Every row comes from one small tree of marks. Brackets hold a mark, then the marks that hang from it, in the order of their numbers. Every link used is in the known rows. Which tree was each row made from?
Known rows:
{q_33 {q_630 {q_287 {q_932 q_899}} q_338}}: [ 0.61 -1.02 -1.37 -0.63 -0.65 -0.51  3.08 -3.38  1.24  2.53 -1.51 -1.21
 -4.74 -2.11 -3.49  2.19 -4.23  1.10 -2.13  0.31 -1.00  1.11]
{q_287 q_630}: [-0.49  0.68  0.81  0.49  0.63  1.02 -1.43  0.16  0.07 -1.08  1.87  0.38
  1.67 -0.47 -0.98  3.57 -1.97  0.92 -0.66  1.53 -0.13 -0.33]
{q_932 {q_899 q_33}}: [-1.47 -0.67  0.85  0.29 -0.87  1.21 -0.87  1.95 -0.98  0.43 -0.33  3.50
 -1.95 -1.24 -1.13 -0.70  1.01  1.26 -3.05  2.43 -0.28 -1.11]
{q_33 q_899}: [-1.36 -0.99  0.46 -0.65  0.56 -0.28  0.40 -1.00  0.20  1.81 -1.37  2.08
 -3.80 -0.48  1.62 -2.69  0.23 -1.21 -2.06 -0.47 -0.30 -1.15]
{q_899 {q_630 q_287} q_932}: [-1.56  0.48 -4.06 -1.02  0.74  0.71 -1.47 -5.06 -2.27  1.04 -1.38  3.16
 -0.63  0.38 -4.10  3.81 -2.02 -0.45  2.92  0.49 -0.35 -1.91]
{q_338 {q_630 {q_33 q_899}}}: [-1.48  4.15  0.23 -0.74  1.72 -0.55  2.18 -2.56 -0.44  1.69 -0.40 -2.38
  1.45 -0.50  3.29 -0.58 -1.23  1.51 -4.75  0.24 -0.18 -1.12]
{q_932 q_112 {q_899 q_33 q_630}}: [-2.43 -0.53 -1.53  0.61 -0.96  0.59 -0.75  1.68 -1.70  0.97  0.17  3.35
 -5.52 -1.93  0.92 -0.23  0.06  4.31 -1.65  5.46  1.26 -1.59]
{q_899 q_630}: [-1.36  1.31 -2.15 -0.29  0.54  0.46 -1.65 -1.51 -0.71  0.83  0.39  1.07
 -1.26  0.03  0.20  1.34  1.52  0.80  0.84  1.43  0.44 -0.18]
{q_962 {q_899 q_33}}: [-0.65 -1.19 -0.09 -0.63  0.47  0.79  0.62  0.85 -1.64  1.81 -0.57  1.66
  0.96 -0.72 -1.83 -0.62  0.57 -2.41 -2.30 -0.33 -1.51 -3.08]
{q_962 {q_899 q_630}}: [-0.53 -0.51 -1.44 -0.43  1.35  0.18  0.25 -1.05 -1.44  1.64  0.87  0.92
 -0.59 -0.26 -2.32 -0.96 -0.62 -1.31 -0.69 -0.19 -0.39 -1.91]
{q_287 {q_932 q_112 {q_899 {q_630 q_33}}}}: [-1.72  1.72  0.21  0.18 -0.06  0.04  1.26  0.78 -0.31  1.91  0.99  1.50
 -4.98 -1.68  3.91 -1.96 -0.41  3.42 -1.20  3.64 -0.14  1.01]
{q_962 {q_899 q_33 q_630 q_932}}: [-2.72 -1.08 -2.98 -1.07  0.76  2.07 -0.52 -1.37 -3.27  3.20 -0.92  4.83
  0.78 -0.08 -3.31  1.58  1.01 -2.74 -0.39 -0.02 -1.72 -3.84]
{q_932 {q_899 {q_630 q_33}}}: [-1.45  1.93 -0.01  0.16  0.50  0.48 -0.69  0.32 -0.82  0.85  1.58  1.55
 -2.01 -1.24 -1.53 -2.09  0.61  3.60 -3.00  2.43  0.15  0.45]
{q_287 {q_630 q_338} {q_932 q_899}}: [-0.96  0.19  1.62  0.57  0.18  0.98  0.69  0.97  0.76  1.04 -0.09  1.75
 -1.08 -1.52 -2.74  1.50 -3.77  2.29 -2.49  2.44 -0.89  2.43]
{q_33 {q_630 {q_287 {q_932 q_112 q_899}}}}: [ 0.14 -0.70 -0.95 -0.21 -0.95 -0.49  2.20 -2.87  0.65  1.42  0.97 -0.32
 -6.66 -2.08  1.28  2.62 -3.75  1.10 -1.07  1.55 -0.51 -0.99]
{q_899 {q_33 q_630} q_932}: [-3.03 -1.23 -3.06 -0.93 -1.18  2.82  0.08 -1.78 -1.58  3.18 -1.49  4.22
 -0.24 -0.51  0.04  5.39  1.94 -1.80 -0.78  0.07 -2.12 -2.60]
{q_630 q_33 {q_287 {q_932 q_112}} q_338}: [ 1.47  2.76 -0.04 -1.26  0.99 -2.29  3.97 -2.10  0.53  2.09 -3.40 -4.35
 -0.21 -2.28 -2.98 -1.23 -4.37  4.15 -1.85  0.78 -1.08  2.29]
{q_630 q_287}: [ 1.37  0.56 -0.36 -0.61  0.59 -1.18 -0.26 -2.78 -0.37 -1.20 -0.73 -0.83
 -0.52 -0.53 -2.80  1.27 -3.18 -0.03  0.85  0.03 -0.05 -1.16]
{q_33 {q_899 {q_932 q_287}}}: [-1.82 -2.62 -1.40 -1.06  0.46  1.24  0.52 -2.14 -0.96  2.93 -2.06  5.30
 -3.60 -0.12 -1.61 -2.27 -0.87 -1.39 -0.99  0.26 -0.48 -3.19]
{q_630 q_33 {q_287 q_932} q_338}: [ 1.31  3.30  0.35 -1.65  1.40 -1.77  3.07 -2.75  0.58  2.15 -3.35 -3.62
  1.37 -1.78 -3.91 -0.80 -3.03  2.45 -2.28 -0.57 -1.83  2.66]
{q_338 {q_630 q_33 q_287}}: [ 0.56  5.06 -0.31 -0.84  1.88 -1.44  1.62 -4.21 -0.78 -0.12  0.01 -4.40
  3.38 -0.56  0.02  2.10 -3.77  2.11 -2.80  0.63 -0.13 -1.38]
{q_932 q_287}: [ 0.86 -1.12 -0.62 -0.20  0.24  0.77 -0.66 -0.42 -0.23  0.53  0.09  1.56
 -1.37 -0.36 -2.10 -1.07 -0.34  0.99 -0.13  2.09  0.59 -2.18]
{q_630 {q_33 q_899} q_287 q_338}: [ 0.83  1.74  0.07 -1.93  1.78 -2.23  3.13 -3.17  0.42  2.51 -4.37 -2.84
 -0.69 -2.14 -5.71 -2.92 -3.60  2.64 -4.55 -0.97 -1.01  0.83]
{q_899 q_33 {q_630 q_287} q_932}: [-2.93  1.04 -4.33 -1.64  0.37  1.85 -2.83 -4.33 -3.28  1.93 -2.61  5.15
  0.12 -0.27 -2.73  5.63  0.83 -1.00  1.86  1.81 -1.24 -3.27]
{q_33 {q_630 {q_287 q_932}} q_899}: [-1.28 -0.71 -0.72 -1.58  0.23 -0.35  1.95 -5.35  0.91  3.35 -0.72  1.09
 -7.87 -1.83  3.17  1.31 -1.99 -2.38 -2.33 -0.66 -1.69 -1.83]

Write each row's tree:
[-1.46 -0.11 -2.78 -0.56  1.28  0.54  2.25 -1.12 -2.49  2.86  0.59  1.42
  0.10 -0.56 -2.57 -1.10 -1.71  0.80 -0.85  0.08 -0.75 -2.53] -> {q_962 {q_899 {q_630 q_33} {q_932 q_112}}}
[-0.77 -1.40 -1.32 -1.71  0.15 -0.90  3.61 -5.16  1.46  4.45 -3.23 -0.24
 -7.41 -2.24 -0.78  0.86 -3.41 -0.95 -3.15 -0.90 -1.46  0.00] -> {q_33 {q_630 {q_287 q_932} q_338} q_899}
[-0.06  2.46  0.71 -0.16  1.32  0.29  0.73  0.39  0.60  0.71 -0.11 -2.49
  4.18 -1.51 -4.29  1.62 -2.39  3.89 -3.52  0.95 -0.78  2.04] -> {q_287 {q_630 q_33 q_338}}
[-2.05  1.06 -4.39 -0.68  0.60  0.31  2.15 -1.54 -1.54  3.53 -2.62  0.15
  0.27 -0.76 -3.80  0.69 -1.38  4.65 -0.16  1.49  0.19  0.90] -> {q_899 {q_630 q_33 q_338} {q_932 q_112}}
[ 0.31 -2.49  0.20  1.44 -0.37  0.98 -0.07  2.23 -0.50 -0.57  2.38  2.80
 -5.07 -2.34 -3.37 -1.01 -5.38  6.15 -2.26  6.66  2.17 -3.10] -> {q_932 q_112 {q_287 q_630} q_899}
[-1.31 -3.34 -2.76 -1.08  0.01  2.59  1.25 -1.49 -2.27  3.89 -0.42  4.49
 -0.76 -0.88 -4.04  1.56 -0.42 -2.64 -2.15  0.17 -2.09 -5.60] -> {q_962 {q_899 {q_33 q_630} {q_932 q_287}}}
[-0.96 -1.51 -0.97 -0.77  0.05  1.05  1.25 -0.43 -1.14  2.75  0.47  1.12
 -0.76 -1.26 -0.90  1.19  0.65 -2.58 -3.21 -0.52 -1.88 -3.38] -> {q_962 {q_899 {q_33 q_630}}}
[-1.94  0.38  1.45 -0.18 -0.72  1.19 -0.17  1.11 -0.35  1.68 -0.43  4.10
 -2.87 -1.07  3.04 -0.33  1.47 -0.70 -1.70  2.00 -1.57  0.14] -> {q_287 {q_932 {q_899 q_33}}}
[-1.62 -1.48 -2.83 -0.61  1.14  1.14  0.65 -2.00 -2.45  2.53  0.12  3.24
  0.24  0.38 -4.06  0.29 -1.34 -2.22  0.53 -0.96 -0.90 -2.49] -> {q_962 {q_899 q_630 q_932}}
[ 1.95  2.62 -0.17 -1.36  1.42 -1.99  2.70 -2.56  0.28  1.18 -3.29 -4.52
  2.44 -1.70 -6.82 -1.03 -3.61  3.63 -2.92 -0.60 -0.84  1.86] -> {q_630 q_33 q_287 q_338}
[-1.07 -0.08 -4.72 -1.18  0.63  0.24  0.11 -5.07 -1.68  2.06 -3.73  1.81
 -0.14  0.01 -7.89  3.26 -3.47  0.87  2.16  0.12 -0.14 -0.19] -> {q_899 {q_630 q_287 q_338} q_932}
[-2.38  0.41  1.64  0.79 -0.56  1.62 -0.60  2.28 -0.44  0.53  1.28  3.46
 -3.03 -2.08  3.36  2.53 -2.12  2.57 -1.83  5.06 -0.69 -0.70] -> {q_287 q_630 {q_932 q_112 {q_899 q_33}}}
[-0.24 -0.17 -1.52 -0.69  1.29 -0.82  1.09 -2.51 -1.53  1.61  0.13  0.31
 -3.00 -0.96 -1.34 -0.34 -3.27 -0.76  0.56  0.94 -0.44 -2.47] -> {q_962 {q_899 {q_630 {q_287 {q_932 q_112}}}}}
[-1.28  1.34 -3.55 -1.50  0.39  0.19 -1.55 -3.13 -1.50  2.03 -4.17  0.90
 -0.67 -1.40 -4.58  3.55  0.41  1.34 -0.57  2.31 -0.40 -0.50] -> {q_899 q_33 {q_630 q_287 q_338}}
[-0.87  3.31  1.49 -0.55  1.34  0.68  1.29 -0.02  0.91  2.02 -0.32 -1.33
  2.80 -1.53 -0.44  1.95 -1.45  2.49 -2.85  1.12 -2.04  2.99] -> {q_287 {q_630 q_33 q_338} q_932}
[-0.78 -0.66  1.14  0.75 -1.00 -0.17  1.94  1.61  0.20  1.06  0.56  1.92
 -5.45 -1.21  3.57 -1.91 -1.88  2.12 -0.37  2.84  0.05  0.70] -> {q_287 {q_932 q_112 q_899}}
[-1.32 -0.23 -0.75  0.43 -0.61 -0.21  1.79  0.62  0.05  2.25 -0.76  1.58
 -5.97 -1.48  1.18 -1.40 -1.72  3.31 -0.43  3.53  0.49  1.70] -> {q_287 {q_932 q_112 {q_899 {q_630 q_338}}}}
[-1.20  0.83  0.94  0.58  0.17  0.64  0.14  0.53  0.36  0.17  1.52  0.64
 -1.65 -1.05  4.26  3.04 -2.84  1.58  0.64  3.17 -0.42  0.27] -> {q_287 q_630 {q_932 q_112}}
[-2.11  1.46  0.02 -1.28  1.22  0.40  1.41 -1.43 -0.68  2.86 -0.99  1.50
  0.26 -0.64  0.49 -2.62  0.82  0.34 -3.29 -1.09 -1.67 -0.93] -> {q_630 {q_33 {q_899 q_932}}}
[ 1.40  0.42 -0.66 -1.02  0.50 -1.58  2.13 -2.94  0.61  1.31 -4.24 -1.74
 -1.01 -1.01 -4.60  0.69 -4.17  0.36  0.25 -0.36 -0.80  1.96] -> {q_630 {q_287 q_932} q_338}
[-1.55  1.91  0.28 -0.32  0.40  0.40  0.96 -0.08  0.11  2.73 -0.59  1.52
 -2.58 -1.29  0.27 -1.74  0.54  2.20 -2.28  1.91 -0.98  2.59] -> {q_287 {q_932 {q_899 {q_630 q_33 q_338}}}}
[-2.12 -1.65 -2.48 -1.01 -0.52  2.92 -1.40 -0.89 -2.41  2.43 -2.31  6.14
  0.75 -0.12 -2.78  2.21  1.73 -1.07  0.07  2.09 -1.21 -4.11] -> {q_899 q_33 {q_932 q_287}}
[ 0.19 -3.74 -2.07 -0.04  0.41  0.76  2.53 -0.26 -2.05  2.25 -0.25  2.85
 -1.29 -0.36 -4.71 -2.16 -3.92 -0.53  0.06  0.48 -0.14 -4.46] -> {q_962 {q_899 {q_932 q_112 q_287}}}
[ 0.56 -0.27  1.00  0.33  0.81  1.26  0.16  1.21  0.09  0.81  0.80  1.47
 -0.67 -2.38 -7.83 -1.82 -3.59  5.85 -5.14  4.44  0.45 -0.57] -> {q_932 {q_287 {q_630 q_33 q_338}} q_899}
[-0.75 -1.27 -1.05 -1.37  0.23 -0.56  1.69 -5.04  0.64  2.55 -0.84  0.48
 -6.89 -1.81  0.60  1.24 -2.44 -1.31 -2.92 -0.69 -0.87 -2.33] -> {q_33 {q_630 q_287} q_899}
[-1.54  0.90 -0.30 -1.39  1.35  0.85  1.23 -1.55 -0.80  3.04 -0.91  2.33
 -0.52 -0.88 -0.69 -3.30  0.69  0.86 -3.34  0.01 -1.37 -1.87] -> {q_630 {q_33 {q_899 {q_932 q_287}}}}
[-0.35 -0.54 -1.43  0.66 -0.42 -0.95  0.19 -0.55 -1.10 -0.49  0.64  1.10
 -6.43 -1.85 -2.05 -0.70 -4.27  4.91 -0.30  4.51  2.00 -1.24] -> {q_932 q_112 {q_899 {q_630 q_287}}}
[ 0.12  1.75 -1.16 -1.13  2.27 -0.76  0.50 -2.74 -1.68  1.49  0.83 -0.81
  0.53 -1.11 -3.74 -1.24 -1.80 -0.21 -1.81 -0.34 -1.09 -2.20] -> {q_962 {q_899 {q_630 q_33 q_287}}}
[-1.31  1.11 -0.67  0.68 -0.08 -0.41  0.77  1.32 -0.91  0.75  1.65  0.55
 -4.45 -1.97  0.24 -2.52 -1.34  6.13 -2.55  4.30  1.33 -0.07] -> {q_932 q_112 {q_899 {q_630 q_33}}}
[ 0.10  0.32 -1.19 -0.92 -0.29 -0.17  1.52 -4.18  0.76  1.67  0.41 -0.94
 -4.10 -1.34  1.56  3.82 -1.94 -1.06 -0.29 -0.19 -1.46 -0.70] -> {q_33 {q_630 {q_287 q_932}}}
[-3.51 -0.92 -5.39 -0.70 -0.69  1.61  0.25 -1.08 -2.51  3.73 -4.64  3.69
 -1.01 -0.77 -3.23  3.40  0.41  2.50  0.85  2.87 -0.03 -1.00] -> {q_899 q_33 {q_630 q_338} {q_932 q_112}}
[-3.59 -0.11 -4.82 -1.24 -0.15  2.25 -1.05 -2.00 -2.42  3.83 -4.44  4.41
  1.07 -0.11 -4.41  4.21  1.99  0.34  0.23  1.37 -1.04 -0.62] -> {q_899 q_33 {q_630 q_338} q_932}
[-1.31 -1.37  0.19  0.89 -1.42  0.29  0.56  3.09 -1.06  0.34 -0.27  2.50
 -4.48 -1.98  0.45 -1.25 -0.98  3.70 -2.53  4.29  0.96 -1.76] -> {q_932 q_112 {q_899 q_33}}
[ 0.69 -0.02  0.56 -0.09 -0.22 -1.31  1.32 -1.48 -0.21 -0.20 -0.40  0.71
 -4.89 -1.56 -0.24 -0.30 -4.80  1.48  0.43  2.30 -0.01 -0.58] -> {q_630 {q_287 {q_932 q_112 q_899}}}
